Every row comes from one small tree of marks. Brackets hold a mark, then the marks that hang from it, in the order of their numbers. Every link used is in the known rows. Which tree was each row made from?
Known rows:
[K_832 [K_642 K_996] K_889]: [-0.34  2.79  3.75  4.58 -0.58  1.68 -0.20 -1.23 -0.01  2.80  1.35 -0.08
 -1.54 -3.96 -3.91  2.26  2.28  1.27]
[K_996 K_642]: [ 2.25 -0.10  0.48 -0.52 -0.82  0.82  0.89 -2.18 -0.87  2.97 -1.36 -1.15
 -3.01 -1.62 -1.89  1.01 -0.58 -2.60]
[K_304 K_285 K_642]: [ 0.23  1.52 -0.97 -0.16  0.20  0.36  1.69 -3.09  0.99  2.47  0.27 -1.31
  0.33 -0.75 -2.78  2.56 -1.42 -2.04]
[K_304 K_285 [K_642 K_832 K_996] K_889]: [-0.11  4.05  1.57  0.63 -1.41  0.42  1.90 -3.18  3.24  1.18  1.55 -0.25
  0.37 -4.60 -6.14  2.76 -0.17 -1.21]
[K_756 K_996]: [ 1.51  1.62  1.03 -0.73  1.39 -0.49  1.93 -0.47 -1.36  1.50 -0.49 -1.27
 -1.86 -1.85 -2.11  2.72  0.86 -1.30]
[K_642 K_304 K_832]: [ 0.13  3.76 -1.03 -1.59 -0.56 -2.00  0.34 -1.69 -0.54 -0.39 -0.89 -0.17
 -1.66 -3.25 -0.95  4.07 -1.71 -2.99]
[K_974 K_756 K_969]: [-0.14  1.28  1.86 -2.18  2.90 -1.15  2.44 -1.52 -0.55 -0.48  1.56 -0.91
 -1.43  2.19  0.83  1.48  1.90 -2.37]
[K_974 [K_756 [K_996 K_285 K_642]] K_969]: [ 1.67  1.59  3.78 -2.49  1.52 -2.96  2.37 -3.88 -3.55  2.12 -0.47 -0.76
 -3.46 -0.53  1.51  1.40  1.66 -1.89]
[K_974 [K_756 [K_304 K_889]] K_969]: [ 1.40  2.39  1.69 -3.03  3.47 -2.20  5.13 -1.95  0.91  0.31  1.63 -0.97
 -1.87 -0.34 -0.44  2.99  2.16 -2.14]
[K_756 [K_304 K_889]]: [ 2.31  1.71 -0.05 -1.75  1.28 -1.16  2.83 -1.73  1.14  1.70 -0.07 -1.34
 -1.72 -3.29 -2.83  4.00  0.39 -1.17]
[K_642 [K_832 K_889]]: [-0.59  3.41  1.60 -0.45 -0.96 -0.08 -0.58 -1.34 -0.14 -0.59  0.41  0.36
 -1.50 -4.89 -2.02  2.89  2.35 -0.68]
[K_642 [K_304 K_889]]: [ 0.34  2.14 -0.15 -1.68  0.59 -1.21  3.15 -2.44  1.18  1.60  0.31 -1.74
 -2.15 -3.47 -3.21  5.51 -2.13 -1.26]
[K_304 K_642]: [ 1.66  1.14 -0.34 -1.15  0.89  1.32  1.57 -2.21  1.81  2.66  0.28 -0.60
 -0.97 -0.37 -3.36  2.77 -0.11 -2.37]
[K_974 [K_756 [K_304 K_285 K_642] K_996]]: [ 2.14  3.64 -1.23 -1.19  2.99 -2.22  5.62 -1.56  0.99  2.96 -1.23 -0.21
 -1.62 -0.54 -0.64  2.50 -0.02 -2.74]
[K_996 K_285 [K_642 [K_832 K_889]]]: [ 0.41  2.79  2.48 -0.99 -3.12 -1.58 -2.26 -4.67 -2.18  1.31 -1.09  0.63
 -2.93 -6.62 -0.76  2.58  1.38 -0.33]
[K_832 [K_642 [K_304 K_285] K_996] K_889]: [-2.25  4.65  2.24  5.63 -1.28 -0.84  0.87 -2.60 -0.91  3.05  0.65 -1.12
 -0.86 -4.63 -2.62  4.17 -1.54  0.86]
[K_756 [K_304 K_285 K_642 K_889]]: [ 1.78  2.72 -1.14 -0.96  0.71 -0.71  4.25 -3.53  2.53  3.35  0.15 -1.33
 -0.15 -3.42 -3.89  4.09 -1.12 -1.83]
[K_974 [K_756 K_304] K_969]: [ 1.33  2.19  1.13 -2.38  3.64 -2.54  3.19 -1.33 -0.56  0.01  0.54 -0.84
 -1.64  1.95  1.76  2.17  2.12 -2.91]
[K_996 K_285 K_642]: [ 1.82 -0.16  1.09 -1.41 -1.43 -1.52 -1.37 -4.62 -2.39  2.71 -1.57 -0.97
 -2.64 -2.49 -0.49  2.18 -0.74 -1.07]
[K_756 [K_996 K_642]]: [ 2.97  0.92  1.37 -0.38 -0.10  0.59  2.54 -1.40 -1.87  3.72 -1.93 -1.32
 -3.75 -2.71 -2.30  1.32  0.11 -2.50]

Which tree is each row?
[ 0.26  3.96  1.07 -0.70 -0.88  1.43  0.70 -2.21  2.03  1.28  0.66  0.98
 -1.28 -4.64 -3.59  3.24  2.13 -1.53]  [K_304 [K_642 [K_832 K_889]]]
[-0.37  5.55  1.41  1.12 -2.53 -1.90  2.78 -2.83 -2.54  2.66 -2.18 -0.78
 -3.25 -7.59 -1.19  3.72 -1.44 -2.16]  [K_756 [K_996 [K_642 [K_304 K_285] [K_832 K_889]]]]
[-0.27  2.24  2.06  0.34  0.15 -3.92 -1.68 -3.74 -1.11  1.07 -0.31 -1.49
 -1.22 -1.15 -0.88  5.59 -1.97  0.39]  [K_642 K_304 [K_996 K_285]]
[ 0.90  1.73  1.19 -2.73  2.27 -3.60  1.21 -2.36 -1.78  0.47 -0.57 -0.01
 -2.64 -1.02  0.67  2.80  1.13  0.03]  [K_974 [K_756 [K_996 K_285]]]
[ 2.63  3.84  2.15 -3.24  4.02 -3.73  3.89 -3.77 -0.92  2.41  0.11 -0.17
 -1.66  0.41  1.02  3.97  2.37 -2.06]  [K_974 [K_756 [K_304 K_642] [K_996 K_285]] K_969]
[ 0.00  2.12  1.86  1.27 -0.13  0.79  2.73 -3.31  3.46  2.86  1.83 -1.66
  0.19 -2.51 -6.23  3.36 -0.75 -0.30]  [K_304 K_285 [K_642 K_996] K_889]
[ 1.03  6.40  0.67  0.47 -0.12 -1.32  3.16 -2.10  0.12  2.45 -0.99  0.21
 -0.84 -6.17 -2.48  3.99  1.66 -1.66]  [K_756 [K_304 K_285 [K_642 [K_832 K_889]]] K_996]
[ 2.06  4.17  0.84 -1.86 -1.89 -3.71  0.35 -4.18 -3.55  2.30 -3.05 -0.18
 -3.81 -6.02 -0.10  4.07 -1.83 -2.57]  [K_756 [K_996 K_285 [K_642 K_304 K_832]]]
[-0.36  4.46  2.40 -1.06 -1.37 -4.00 -0.69 -4.21  0.35 -0.21  0.51 -0.33
 -1.41 -5.78 -2.98  5.97 -1.18  0.29]  [K_642 [K_304 K_889] K_832 [K_996 K_285]]
[-1.42  4.82  2.76  2.46 -1.67  0.41  0.06 -2.63  2.01  1.25  1.33  0.16
  0.21 -4.29 -4.31  2.97  1.44 -0.25]  [K_304 K_285 [K_642 [K_832 K_889] K_996]]
[-1.09  2.54 -0.72 -0.69 -0.15 -2.30  3.21 -3.34  0.41  1.34  0.17 -2.29
 -0.83 -3.82 -2.62  5.29 -3.53 -0.92]  [K_642 [K_304 K_285 K_889]]
[ 0.09  2.52  2.05  0.46  0.47 -1.13  2.45 -1.98  1.90  1.65  0.95 -1.91
 -2.03 -2.84 -4.41  5.43 -1.62 -0.33]  [K_642 [K_304 K_889] K_996]
[-1.16  4.20  3.48  3.75 -1.17 -2.12 -1.41 -4.08 -1.60  3.04  0.45 -0.26
 -1.80 -5.12 -1.81  5.58 -0.42  2.21]  [K_832 [K_642 K_304 [K_996 K_285]] K_889]
[-0.32  4.24  1.82 -0.38 -1.24 -4.28 -2.57 -3.62 -1.21 -0.54 -0.48 -0.12
 -1.13 -3.35 -0.82  4.99 -1.29 -0.50]  [K_642 K_304 K_832 [K_996 K_285]]
[ 1.55  3.25 -0.11 -2.57 -0.62  1.29  2.51 -2.68  3.27  1.31  1.01  0.63
 -1.14 -4.92 -5.41  3.14  0.57 -2.42]  [K_304 [K_642 K_832] K_889]
[ 0.53  3.59  2.30  0.60  2.98 -1.96  3.86 -2.67  1.63  1.85  1.40 -1.16
  0.06  2.54 -0.54  2.14  1.08 -2.51]  [K_974 [K_756 [K_304 K_285 [K_642 K_996]]] K_969]
[ 0.30  1.65 -1.09  0.48 -1.54 -1.73  1.98 -3.60 -1.73  3.25 -2.11 -2.20
 -2.34 -2.37 -0.55  3.00 -4.30 -2.96]  [K_996 [K_642 [K_304 K_285]]]
